Known rows, with every step that occurs:
f-l: [-2.82  1.24 -0.06  0.82 -0.61 -0.68 -0.37  0.91 -0.24 -0.78 -1.21  0.63
  0.79 -1.03  0.59  1.26  0.24  1.17 -2.04 -2.20  2.57 -0.19 -0.20]
e-m-k-l-f: [-0.62 -1.97  0.45 -5.45  2.12 -0.78 -1.45  1.27 -0.37 -1.35  1.69  2.97
 -1.58  1.82  4.60 -0.53  2.44 -3.27 -0.60  3.35  4.51 -1.76  0.24]
m-n-l: [ 0.86 -1.04  0.35  0.83 -1.48 -0.41  0.46  0.06 -1.26  3.53 -1.75 -1.12
 -0.80  0.05 -2.99 -2.54 -1.28  0.14  0.13  1.56  5.06 -0.60  1.43]
k-m: [-1.09  0.71  0.88 -1.51  1.56  0.66 -0.24  0.94 -2.62  2.52 -0.67 -1.13
  1.50  0.43  1.68  0.34  0.14  0.28 -3.32 -1.18 -4.33 -3.26 -1.46]
r-l-n-m: [-0.61  0.89 -0.19  2.42  0.67 -1.18 -0.79 -0.81  3.32 -2.35  0.11 -1.96
  0.58 -0.77 -2.71  2.67  0.76  1.68  2.99  0.30  0.26  1.92 -1.39]
l-n: [-1.33  1.06  0.83  1.49 -0.03 -0.52  0.64  0.41 -1.05 -3.09 -0.99 -1.05
  3.38 -0.28 -1.73  2.71 -1.61 -0.94 -1.82 -1.48  1.35  1.59 -0.14]
k-m-e-l: [ 2.30 -2.19 -0.63 -3.20  1.05  2.95 -0.18 -1.01 -1.81 -0.80  1.38  1.28
  0.52 -0.38  2.81 -1.35  0.59  1.50 -1.81 -2.91 -7.80 -3.37 -0.77]
e-l-n: [-0.85  0.45 -0.49  0.08 -0.51  0.55  0.63 -0.60 -0.97 -5.02 -0.17  1.05
  3.47 -0.63 -1.10  1.86 -0.99 -0.96 -1.26 -0.94 -0.41  2.02 -1.31]
n-l: [-1.86  0.98  0.51  1.41  0.01  0.11 -0.54 -0.16 -1.30  3.44 -0.88 -1.05
  0.26  0.11 -1.28 -2.77 -0.24  1.25 -0.78 -0.62  1.50 -2.30  0.75]
e-l-r: [-1.79  0.57 -2.76  2.95 -0.39  1.43  1.74 -0.40  0.17 -2.64  0.04  1.84
 -1.25  0.10  1.06 -0.24  1.08 -0.40 -1.73 -1.35 -5.77 -1.26 -1.04]
n-m-e: [ 1.88 -1.03  1.29  0.88  0.58  1.21 -0.48 -1.46 -1.43  2.25 -0.92 -1.30
 -1.50 -0.45 -1.13 -0.67 -0.60  1.97  1.74 -2.50 -4.49 -2.43  0.97]
p-m-k: [ 0.94 -0.07  0.68  0.24  0.94  0.97 -0.28 -0.28 -1.20  3.64  0.32 -0.94
  3.24 -0.46  1.98  0.62 -1.16  0.58 -0.45  1.25 -4.84  1.41 -0.16]
e-m-k-l: [ 0.79 -1.67  1.54 -3.11  1.80  1.88 -0.53  1.33 -2.03 -0.44  1.53  2.16
  1.34  0.46  3.91 -0.81  0.58 -2.31 -0.94  2.71  1.17 -2.46  0.42]
m-n-l-r: [ 0.52 -0.98 -1.64  3.31 -1.60 -0.65  2.56  0.46  1.21  2.78 -1.17  0.12
 -4.29  1.06 -2.83 -2.20 -0.17 -0.65  0.56  1.79  4.03 -0.47  1.40]
p-m-e: [ 2.69  0.19  1.11 -0.48 -0.44  1.88  0.11 -0.21 -1.01  2.31 -0.25 -1.40
  2.69 -0.86  0.74 -0.56 -1.13  1.08  0.01 -3.81 -5.85  3.02  2.71]
f-l-n-m-e: [ 1.99 -0.89  0.87  0.01 -0.27 -0.71  0.36 -0.06  1.81 -2.72 -0.48  1.48
 -1.98 -0.97 -2.18  1.72 -1.34  2.50  1.88 -2.05  5.71  1.64  0.35]
n-m: [-0.96  0.75  1.26  1.51  0.55  0.12 -0.64 -0.29 -1.80  2.67 -1.53 -1.60
 -0.63 -0.52 -1.30  0.14 -0.39  0.68  1.27 -0.19 -3.20 -2.07 -0.89]
l-r: [-2.63  1.23 -1.40  4.13  0.13  0.14  1.66  0.47  0.11 -0.59 -1.08 -0.55
 -1.24  0.41  0.42  1.31  0.41 -1.11 -2.44 -1.74 -3.80 -1.49  0.26]
m-p: [-1.12  4.07  1.19  0.82 -2.54  0.84 -0.54 -0.28 -1.64 -0.38 -0.45 -3.56
  1.71 -0.62 -0.07  1.46 -0.98 -1.38 -1.27 -1.49 -7.05 -2.44  0.29]
p-m-k-l: [ 1.15 -0.94  1.06 -1.01  0.24  1.01 -0.28 -0.76 -1.96  5.53  1.55  1.16
  2.42 -0.25  3.95 -2.51 -0.20 -1.34 -0.36  1.84 -1.16  1.31  0.99]
l-f: [-3.60  1.29 -0.44 -1.00  0.22 -1.97 -1.23  0.46 -0.28 -0.74 -0.95 -0.81
 -0.66  0.99  0.66  1.41  1.17 -0.72 -1.61 -1.54  0.19 -0.94 -0.30]
f-l-r: [-3.20  1.28 -2.16  3.31 -0.64 -0.87  1.61  1.33  1.99 -2.08 -0.69  2.04
 -2.83 -0.02  0.79  1.65  0.97  0.39 -1.83 -1.62  1.67 -0.36 -0.02]

Rows:
[-1.89  1.08 -0.94  2.77  0.16 -0.98 -0.26 -0.34  2.71 -4.50  0.42 -1.88
  3.36 -0.31 -1.34  3.15  0.14  0.63 -1.00 -1.61  0.19  2.47 -0.76]
r-l-n
[ 1.59 -1.88 -0.29 -0.23  1.30  0.74  0.23 -1.87  0.09 -1.74  0.82  1.71
 -0.10 -0.69 -1.00  0.76 -0.78  1.13  2.69  3.75 -0.93 -0.53 -3.23]
e-l-n-m-k
[-3.15  0.85 -0.73 -0.84  0.31 -2.29 -1.34  0.14  0.49  2.43 -0.72 -0.01
 -2.81  1.47 -0.75 -2.54  1.47  0.61 -0.18  0.12  4.11 -2.18  0.74]
n-l-f
[ 3.01 -2.40 -0.44 -3.53  1.25  1.92  0.71 -0.43 -0.98 -4.04  1.34  1.94
  1.56 -0.20  0.79 -0.02 -0.60  0.92 -1.01 -2.41 -2.95 -0.22 -1.08]
k-m-e-l-n
[-3.92  1.71 -2.22  0.45  0.26 -2.52 -2.27 -0.32  3.27 -2.48  0.31 -1.85
 -0.62  0.60  1.29  1.82  3.63  0.80 -0.41 -1.72 -1.12 -0.15 -0.44]
r-l-f
[ 1.01  3.86  1.58  0.82 -1.89 -0.53 -0.10 -0.11 -0.22 -1.33 -0.59 -3.18
 -0.13 -0.37 -3.57  2.21 -1.88 -0.97  2.08  1.15 -2.40  0.06 -1.21]
l-n-m-p
[ 0.13 -1.36  0.40  0.21  1.06 -1.54  0.17 -0.12  2.11 -1.17 -0.03  2.19
 -1.65 -0.67 -1.28  2.32 -1.04  2.08  1.79  3.03  6.74  0.12 -2.18]
f-l-n-m-k
[ 1.50 -0.20 -0.99 -3.35 -1.58 -2.53 -0.30  0.87  1.80  5.37 -0.78 -0.79
 -2.57  0.75 -1.58 -2.84  0.28 -0.25  2.06  2.96  6.36  4.72  1.84]
p-m-n-l-f
[ 1.83 -0.63  1.28 -1.17  0.32 -0.08  0.52  0.01 -0.53  2.08  1.92  1.90
  3.45 -0.04  1.88 -1.12 -1.24 -2.06  0.25  2.67  3.51  4.29  0.78]
p-m-k-l-n
[ 0.68 -1.41  1.17 -2.10  2.04  1.80 -0.70  1.44 -1.58 -2.47  0.45 -0.19
  1.93  0.15  2.04  2.63 -0.34 -0.56 -0.88  1.72 -2.26 -2.24 -1.20]
e-m-k
[ 3.21 -0.70 -0.33 -1.76 -0.67  3.07 -0.05 -1.51 -0.92  0.07  0.75  0.55
  2.55 -1.52  1.66 -1.43 -0.23  1.63  0.51 -3.20 -7.87  2.76  1.33]
p-m-e-l
[-0.49 -0.99 -0.76 -1.85 -1.60 -2.77 -0.18  0.62  1.18  2.73 -1.37 -0.35
 -3.66  1.35 -2.10 -2.05  0.71 -0.62  0.61  2.34  7.88  0.19  1.32]
m-n-l-f
[ 2.04 -1.17  0.20  2.02  0.71 -0.11 -0.73 -1.66  3.23 -3.18  0.59 -1.52
 -0.29 -0.78 -2.53  1.84  0.48  2.80  3.49 -2.22 -1.18  1.61  0.03]
r-l-n-m-e
[ 0.39  3.95  0.15  2.19 -1.76 -0.92 -1.20 -0.60  3.22 -2.88  0.88 -3.67
 -0.02 -0.75 -2.96  2.57  0.25  0.54  3.72  1.20 -3.61  1.01 -1.73]
r-l-n-m-p
[-1.33  0.65  1.31  0.52 -0.51 -0.47  0.38  0.23 -1.89 -1.29  0.05  1.42
  2.64  0.24  0.10 -0.19 -1.04 -2.73 -1.92 -0.53  5.06  1.36  1.28]
k-l-n
[-0.51 -1.69 -0.62  3.23  1.39  0.13  1.05 -1.13  0.12  4.27  1.45  3.14
 -5.03  0.84  2.29 -3.46  1.23 -1.47  1.43  3.60 -0.44 -4.01 -0.41]
n-m-k-l-r
[ 3.96 -0.88 -0.44 -2.09 -0.71  1.70  0.78 -0.99  0.05 -2.84  1.31  1.14
  3.91 -1.32 -0.19  0.32 -1.28  0.79  1.16 -2.52 -3.08  6.06  1.12]
p-m-e-l-n
[ 1.14 -1.70 -0.36 -5.14 -0.30 -1.51 -0.53  2.29  1.16 -0.87 -0.89 -0.05
 -3.70  1.74 -1.55 -0.61  1.25 -1.43  1.43  3.72  8.86  1.16  0.98]
e-m-n-l-f
[-2.49  0.73 -0.91  3.23 -0.53  0.11  1.42  0.14 -0.82  1.01  0.52  2.06
 -1.80  0.71  2.33 -2.17  0.81 -2.99 -2.37 -0.89 -0.12 -1.79  1.56]
k-l-r
[ 1.89 -1.58  0.33 -2.25  0.06 -0.06  0.67  1.22 -1.33  5.40 -0.72 -0.50
 -1.71  0.76 -1.46 -2.82 -0.55  0.59 -0.95  2.59  3.81 -2.33  0.00]
k-m-n-l
